What can hang from each mark
j_906: j_869
j_598: j_951
j_468: j_869
j_456: j_538 j_951
j_205: j_733 j_887
j_951: j_205 j_456 j_468 j_598
j_887: j_205
j_869: j_468 j_906
j_538: j_456

Known rows, with every way that one mark hangs from another
j_598[j_951[j_205[j_733 j_887] j_468]]: [ 4.06  1.20  5.04 -1.14  2.36 -1.04 -3.70 -1.02 -2.03 -1.71  0.64 -0.60
 -5.03 -8.19  0.56 -0.05  2.15 -4.67 -0.79 -2.92  0.69  0.70 -2.33  1.11
 -1.58 -1.76  2.93 -3.98 -5.09]
j_538[j_456[j_951[j_468 j_598]]]: [ 5.64  3.21  6.45  0.57  0.84 -0.34 -4.62 -4.37  0.54 -5.88 -0.36 -2.60
 -1.04  0.04 -0.49  0.17 -0.15  0.86  0.95 -4.06 -0.82 -3.99  1.70 -0.34
 -3.05 -0.44  1.96 -2.17 -4.55]
j_456[j_538 j_951[j_205[j_733 j_887] j_468[j_869]]]: [ 3.52  1.33  4.39  0.99  1.07 -4.13 -1.85 -1.11 -1.95 -0.59 -0.80  0.31
 -2.74 -3.80  0.60 -1.94 -0.27 -4.36  0.66 -2.48  0.11  0.96 -0.99  1.29
  1.55 -3.90  1.10 -3.94 -0.82]
j_906[j_869]: [ 4.80  5.73  6.16  0.31  1.49  1.37 -3.63 -4.17  3.63 -4.27 -1.21 -0.85
  0.27 -5.06  1.20  0.32  3.07  1.34 -1.55 -5.50 -1.89 -0.18  1.05  0.58
 -5.62  1.28  1.09 -0.90 -3.48]
j_538[j_456[j_951[j_205[j_733 j_887] j_468[j_869]]]]: [ 5.41  0.37  6.08  0.45  0.26 -4.22 -3.06 -1.04 -1.68 -2.46 -0.16 -1.29
 -1.20 -5.58 -0.42 -3.24  0.93 -3.82  1.80 -5.23  0.40 -1.24 -1.06 -0.27
  0.31 -3.66  2.11 -3.83 -3.72]
j_951[j_205[j_887] j_456[j_538] j_468 j_598]: [ 5.71  1.87  2.61  0.06  1.73 -3.92 -3.89 -1.50 -2.74 -1.75  1.37 -1.08
 -2.72 -2.94 -0.75  0.82  2.05 -2.88  1.18 -0.91  0.57 -2.64  1.06  0.03
 -1.06  0.34  3.39 -3.06 -1.10]
j_869[j_468 j_906]: [ 3.36  6.70  3.23  0.69 -0.29  0.53 -1.92 -3.65  3.77 -1.24 -1.51 -0.90
  0.61 -5.13  1.50 -1.43  1.29  2.28 -1.51 -4.47  1.57  0.46  2.87  3.56
 -4.13  1.59  1.30  2.55 -4.37]
j_887[j_205]: [ 3.70  5.44  4.79 -0.84  0.29  0.27 -4.36 -2.01  1.80 -1.84 -1.77 -1.42
 -1.03 -6.40  1.32  0.53  0.32  2.02 -1.83 -3.06 -0.59  3.40  0.38  1.79
 -4.46  4.18  1.28 -2.02 -4.17]
j_538[j_456[j_951]]: [ 4.67  3.98  7.04  0.24  0.15  1.01 -5.21 -4.31  2.99 -5.56 -1.43 -0.61
 -0.24 -1.93 -0.16 -1.21 -0.24  1.79 -0.30 -6.19 -1.62  0.61  2.18  0.16
 -3.25  0.61 -0.37 -0.78 -5.68]
j_538[j_456]: [ 5.44  5.16  7.10 -0.63  0.21 -0.09 -5.57 -3.62  3.50 -4.65 -0.79 -1.42
 -0.54 -4.56  0.08 -0.87  1.80  2.13 -0.71 -6.57 -1.57  0.81  2.16  0.84
 -4.86  2.07  0.89  0.09 -5.25]
j_538[j_456[j_951[j_205[j_887] j_468 j_598]]]: [ 6.07  1.13  4.91  0.28  1.36 -2.55 -4.16 -3.76 -2.70 -4.31  0.62 -1.30
 -1.18 -2.65 -1.32 -1.08 -0.73 -1.94  1.79 -2.59  0.28 -3.63  0.21 -1.04
 -1.72 -0.62  2.91 -3.14 -4.70]
j_598[j_951[j_205[j_733] j_456[j_538]]]: [ 4.62  0.15  4.32 -0.01  1.38 -1.01 -3.26  0.00 -0.20 -1.84  0.03 -0.02
 -3.98 -3.66  0.06  2.06  2.73 -1.95 -0.70 -1.45 -0.14  3.19  0.78  0.40
 -0.30 -0.32 -1.12 -3.53 -4.37]
j_456[j_538 j_951[j_205 j_468 j_598]]: [ 5.50  2.28  4.40  1.45  2.29 -1.64 -2.39 -4.42 -1.96 -2.25 -0.50 -0.67
 -2.48  1.17 -0.24  2.89 -1.66 -0.39  0.61  1.07 -0.01 -1.48  1.08  0.83
 -1.33 -0.30  0.53 -3.24 -2.26]
j_456[j_538 j_951[j_205 j_468[j_869[j_906]] j_598]]: [ 4.42  2.34  3.33  3.00  0.78 -4.28  1.14 -3.41 -1.30 -1.72 -0.37 -1.78
  0.81  1.23  0.33  1.91 -1.62  0.17  0.74  1.50  1.26 -2.05  2.46  0.64
 -0.33 -2.69  1.10 -2.48 -1.09]
j_951[j_598]: [ 4.76  5.95  5.22 -0.09  1.67 -0.55 -4.80 -4.61  2.42 -5.05 -0.55 -1.74
 -1.09 -4.41  0.83  1.19  1.30  1.87 -1.32 -1.76 -0.93  0.15  0.96  0.18
 -6.14  2.06  1.51 -1.43 -4.12]
j_456[j_538 j_951[j_205[j_733 j_887] j_468 j_598]]: [ 2.85  1.41  3.96  0.90  1.59 -2.86 -2.36 -2.39 -2.91 -2.29 -0.33  0.23
 -4.45 -2.34 -0.22 -0.60  0.14 -4.08  0.79 -0.48  0.46  0.16 -1.31  0.28
 -0.35 -1.88  1.90 -3.55 -2.25]
j_598[j_951]: [ 4.29  4.13  6.07 -0.39  2.19  2.24 -4.75 -3.08  2.95 -4.83 -0.71 -0.96
 -1.83 -5.01  1.27  2.04  0.73  0.98 -2.59 -3.45 -1.07  1.92  0.87  1.17
 -4.18  0.77  0.13 -1.34 -5.35]
j_951[j_456]: [ 5.32  4.65  5.07 -0.33  0.97  0.31 -5.72 -2.50  2.59 -3.31 -0.23 -1.48
 -0.89 -5.23  0.30  0.10  2.47  1.79 -0.89 -4.90 -0.63  0.24  2.28  0.97
 -3.87  1.98  1.53 -1.28 -3.85]
j_456[j_538 j_951[j_205[j_887] j_468 j_598]]: [ 4.23  1.70  3.73  1.07  2.03 -2.01 -2.83 -3.51 -2.74 -2.45  0.09 -0.26
 -2.86 -0.96 -0.58  0.39 -1.33 -2.69  0.58  0.06  0.35 -1.23 -0.03  0.35
 -0.89 -0.89  1.67 -2.79 -1.77]
j_468[j_869[j_906]]: [ 3.67  6.63  5.18  1.21 -0.06 -2.20 -1.72 -2.91  3.49 -3.02 -0.87 -1.90
  2.28 -5.56  1.61 -0.74  1.39  2.51 -2.11 -4.13  0.06  1.27  2.83  1.50
 -4.47 -0.33  1.71  0.18 -3.19]
j_906[j_869[j_468]]: [ 4.65  5.31  4.21  0.20  1.09  1.69 -2.76 -3.63  3.90 -2.56 -1.86 -0.66
  0.32 -4.91  1.67 -0.41  2.33  1.01 -0.79 -5.46 -0.35 -1.64  0.90  1.70
 -4.81  1.21  0.51  0.44 -3.40]

Rows
[ 4.79  2.29  4.70  1.42  1.90 -1.00 -2.49 -4.60 -0.31 -3.19 -1.08  0.28
 -1.73  0.19 -0.16  2.35 -1.58  0.74 -0.02  1.19 -0.75  1.41  1.26 -0.21
 -2.13  0.75 -1.01 -2.68 -3.11]  j_456[j_538 j_951[j_205 j_598]]
[ 5.46  2.47  4.21  0.01  1.53 -3.06 -4.12 -1.64 -0.86 -2.45  0.60 -1.89
 -2.72 -5.88 -0.46  0.73  3.73 -0.77  0.62 -0.56  0.27 -0.14 -0.39 -1.02
 -3.23  1.41  1.50 -4.01 -5.11]  j_951[j_205[j_733] j_456 j_598]
[ 4.28  2.50  3.83  2.64  0.74 -4.61  0.71 -2.58 -1.49 -2.23 -0.14 -2.92
 -0.12 -2.96  0.51  0.20  0.70 -1.25  0.76  0.68  1.80 -1.81  0.09 -0.14
 -1.06 -3.33  2.27 -3.99 -3.79]  j_456[j_951[j_205[j_733] j_468[j_869[j_906]] j_598]]
[ 5.68  3.37  5.47  0.15  2.23 -0.34 -3.64 -2.02  1.63 -3.80 -0.26 -2.73
 -0.58 -3.98  1.74  2.79  0.10 -0.11 -1.27 -3.35 -0.10 -1.54  0.48  1.05
 -2.36 -2.81  1.66 -2.83 -2.92]  j_598[j_951[j_468[j_869]]]
[ 4.84  0.69  5.44  0.10  0.99 -2.98 -3.72 -2.54 -2.73 -3.66  0.58 -1.32
 -3.44 -4.11 -1.11 -2.35  1.13 -3.84  1.99 -2.97  0.34 -2.35 -1.48 -1.41
 -1.23 -1.56  2.80 -3.79 -5.27]  j_538[j_456[j_951[j_205[j_733 j_887] j_468 j_598]]]
[ 6.62  0.47  5.77  1.20  0.89 -4.68 -2.13 -1.89 -1.57 -3.55 -0.02 -3.06
 -1.07 -2.12 -0.23  0.08  0.43 -1.80  2.30 -1.35  0.24 -3.20 -0.46 -1.53
 -0.80 -2.96  1.12 -5.07 -4.15]  j_538[j_456[j_951[j_205[j_733] j_468[j_869] j_598]]]
[ 5.92  4.33  4.19  0.00  1.44 -1.49 -5.33 -2.86  0.12 -4.01  0.64 -3.29
 -1.84 -3.11  0.04  1.63  2.67  0.69  0.37 -2.61  0.09 -4.22  1.66 -0.07
 -3.43  0.92  3.51 -2.82 -2.81]  j_951[j_456 j_468 j_598]
[ 6.59  0.13  3.96  0.16  2.28 -0.72 -3.32 -0.89 -1.46 -1.25  0.83 -1.06
 -2.98 -0.99 -0.28  3.98  1.42 -1.27 -0.23 -1.26  0.49 -1.37  1.94  1.32
  0.56 -0.49  0.65 -3.44 -2.68]  j_598[j_951[j_205 j_456[j_538] j_468]]
[ 3.98 -0.65  3.36 -0.56  1.74 -1.99 -3.50  0.97 -2.52 -0.89  1.09  0.02
 -4.75 -4.68 -0.19  0.57  3.22 -5.05  0.12 -2.77  0.62  0.38 -0.36  1.07
  1.34 -2.22  2.14 -3.50 -2.73]  j_598[j_951[j_205[j_733 j_887] j_456[j_538] j_468]]
[ 7.48  0.53  4.10 -0.37  2.78 -0.46 -4.08 -1.29 -1.67 -2.10  1.12 -2.15
 -2.44 -4.10 -0.30  3.45  1.66 -0.86 -0.32 -1.88  0.66 -2.83  0.92  0.91
 -0.99 -0.37  1.66 -4.51 -4.63]  j_598[j_951[j_205 j_456 j_468]]
[ 3.60  1.69  3.15 -0.14  1.08 -4.47 -3.82 -0.86 -1.55 -2.19  0.85  0.20
 -3.47 -5.38 -0.50 -1.13  3.66 -3.36  0.62 -0.94  0.23  1.69 -0.34 -0.89
 -1.66  0.25  1.58 -2.90 -2.85]  j_951[j_205[j_733 j_887] j_456[j_538] j_598]
[ 5.19  0.39  4.79 -0.53  1.94 -0.35 -3.70 -0.63 -0.14 -2.75  0.29 -0.85
 -3.17 -6.25  0.01  1.91  3.28 -1.62 -0.76 -1.98  0.13  1.41 -0.48 -0.16
 -1.54 -0.22  0.05 -4.41 -6.24]  j_598[j_951[j_205[j_733] j_456]]
[ 5.13  2.02  2.80 -0.04  1.64 -3.49 -4.00 -1.95 -1.68 -2.79  1.01  0.09
 -1.79 -3.84 -1.01  0.00  1.79 -1.78  0.47 -0.71  0.13  0.27  1.38 -0.76
 -2.09  1.18  1.46 -2.13 -2.35]  j_951[j_205[j_887] j_456[j_538] j_598]
[ 3.64  3.52  3.08  0.93  0.51 -6.47 -0.41 -1.22 -1.73 -1.02  0.91 -2.73
 -0.68 -7.56  0.57 -2.08  2.72 -3.29  0.19 -0.97  2.00 -1.69 -0.76  0.06
 -2.27 -2.75  4.56 -2.69 -2.57]  j_951[j_205[j_733 j_887] j_468[j_869[j_906]] j_598]
[ 4.47  2.35  2.80  2.25  1.42 -4.26 -0.25 -3.02 -2.47 -2.73  0.50 -2.22
  1.28 -3.49  0.16 -1.13 -0.98 -1.72  0.31 -0.08  1.71 -3.18  0.80 -0.37
 -1.42 -2.94  3.54 -2.69 -2.86]  j_456[j_951[j_205[j_887] j_468[j_869[j_906]] j_598]]
[ 5.44 -0.75  3.28 -0.27  2.01 -3.82 -3.17  1.33 -2.39 -1.71  1.24 -1.99
 -2.16 -7.44  0.41 -0.44  3.18 -5.12  0.47 -3.10  1.22 -1.26 -1.47 -0.44
  1.07 -4.09  2.88 -5.47 -3.46]  j_598[j_951[j_205[j_733 j_887] j_456 j_468[j_869]]]
[ 3.44  2.24  5.70  0.98  1.05 -0.75 -2.52 -2.77  0.17 -1.34 -1.85  1.28
 -3.45 -2.44  0.14 -0.03  0.17 -1.35 -0.59 -1.63 -0.45  4.21 -0.10  1.31
 -0.72 -0.29 -1.51 -2.67 -3.97]  j_456[j_538 j_951[j_205[j_733]]]
[ 6.05  2.06  4.90  1.13  2.28 -0.97 -3.15 -4.73 -1.66 -3.01 -0.25 -1.94
 -2.09 -1.31 -0.16  2.47 -1.27 -0.12  0.49  0.58  0.44 -2.80  0.12  0.14
 -2.32 -0.04  1.53 -4.07 -3.81]  j_456[j_951[j_205 j_468 j_598]]
[ 3.00  4.33  5.32  1.35  1.45  0.27 -3.35 -4.66  2.06 -4.92 -1.54  0.15
 -1.42  0.71  0.63  1.27 -1.16  1.27 -0.72 -1.06 -1.44  1.31  1.66  0.33
 -2.97  0.41 -1.00 -1.40 -2.78]  j_456[j_538 j_951[j_598]]
[ 7.22  1.56  5.59  0.76  1.42 -1.66 -3.59 -4.30 -1.62 -3.93  0.29 -2.40
 -1.26 -0.57 -1.13  1.51 -0.62  0.20  1.80 -1.53  0.03 -3.67  1.02 -0.84
 -2.21 -0.02  1.55 -3.49 -4.98]  j_538[j_456[j_951[j_205 j_468 j_598]]]
[ 4.60  3.60  4.81  1.98  1.53 -2.03 -2.26 -3.64  0.56 -3.96 -1.03 -1.73
 -0.21  1.40  1.08  1.87 -1.51  0.09  0.24 -0.89 -0.52 -2.23  1.50  0.27
 -0.92 -2.80  0.39 -2.62 -0.27]  j_456[j_538 j_951[j_468[j_869] j_598]]
[ 7.09  2.61  2.64  1.89  0.98 -5.48 -0.83 -1.43 -1.46 -1.59  1.61 -4.25
  1.45 -3.45 -0.25  1.78  2.05  0.38  0.81  0.04  2.23 -4.90  2.70  0.00
 -1.98 -1.41  3.94 -3.20 -2.16]  j_951[j_205 j_456 j_468[j_869[j_906]] j_598]
[ 4.84  4.25  4.53  0.18  0.68 -0.93 -4.77 -2.01  1.05 -1.85 -0.17 -1.52
 -2.27 -1.64  0.35  1.36  2.30  0.20 -0.24 -4.66 -0.55 -1.43  2.73  2.31
 -1.58  0.59  2.29 -1.16 -0.96]  j_951[j_456[j_538] j_468]
[ 4.17  1.50  3.74 -0.42  0.83 -3.95 -3.90  0.12 -2.24  0.42  0.68  0.00
 -4.07 -5.74 -0.55 -1.39  3.75 -4.15  0.95 -3.91  0.86  0.33 -0.23  1.61
  0.46 -0.67  3.09 -2.90 -1.77]  j_951[j_205[j_733 j_887] j_456[j_538] j_468]
[ 5.15  1.52  5.68 -0.59  2.40 -0.29 -3.33 -1.25 -0.89 -1.63 -0.03 -1.66
 -4.86 -5.90  0.59  2.36  1.96 -2.29 -1.05 -1.80  0.44  0.34 -1.45  1.59
 -1.63 -1.22  1.55 -4.41 -5.22]  j_598[j_951[j_205[j_733] j_468]]
[ 7.02  2.55  3.74  0.09  1.79 -2.39 -4.23 -2.78 -0.25 -3.16  0.84 -1.98
 -0.86 -4.39 -0.67  1.84  2.25  0.89  0.25 -0.10  0.18 -1.51  1.15 -0.97
 -3.87  2.35  1.41 -3.56 -4.44]  j_951[j_205 j_456 j_598]
[ 4.72  2.11  4.33  0.19  1.79  0.85 -4.34 -1.25  0.94 -3.19  0.14 -1.42
 -2.41 -0.48  0.36  3.09  1.59 -0.43 -0.82 -3.45 -0.38 -1.41  2.43  1.61
 -0.43 -0.88  1.02 -1.85 -2.26]  j_598[j_951[j_456[j_538] j_468]]
[ 7.11  1.79  2.52  0.23  2.06 -5.57 -3.87 -1.19 -2.92 -2.25  1.68 -3.05
 -0.09 -5.59 -0.28  0.00  1.47 -2.57  1.68 -1.35  1.17 -4.54  0.08 -1.03
 -1.43 -1.92  4.22 -4.64 -1.54]  j_951[j_205[j_887] j_456 j_468[j_869] j_598]
[ 8.09  2.41  4.13  0.54  1.57 -3.90 -3.61 -1.20 -0.99 -0.47  0.82 -3.26
  0.00 -4.82  0.13  1.93  1.75 -0.23  0.93 -2.71  0.96 -2.97  1.48  0.46
 -1.15 -1.26  2.68 -4.40 -1.91]  j_951[j_205 j_456 j_468[j_869]]
[ 5.18  4.03  5.04  1.65  1.58 -2.02 -3.16 -3.95  0.68 -4.78 -0.74 -3.26
  0.38 -1.26  1.19  0.93 -1.44  0.77  0.31 -1.46 -0.32 -3.42  0.57 -0.34
 -2.42 -2.71  1.48 -3.83 -2.04]  j_456[j_951[j_468[j_869] j_598]]
[ 4.40  2.43  5.57  0.94  1.79 -1.22 -2.90 -3.72 -0.39 -3.59 -0.84 -0.80
 -2.88 -4.00 -0.02  0.83  0.43 -0.82 -0.08  0.43 -0.23  1.64 -1.47 -0.91
 -2.60  0.29 -0.02 -4.28 -5.74]  j_456[j_951[j_205[j_733] j_598]]
[ 3.26  2.36  4.55  2.72 -0.04 -3.97  1.05 -1.49 -0.80  0.11 -0.98 -0.82
 -0.71 -1.24  0.82 -0.26 -0.03 -1.16  0.18 -1.25  1.25  0.91  1.58  2.17
  1.35 -3.60  0.60 -2.60 -1.79]  j_456[j_538 j_951[j_205[j_733] j_468[j_869[j_906]]]]
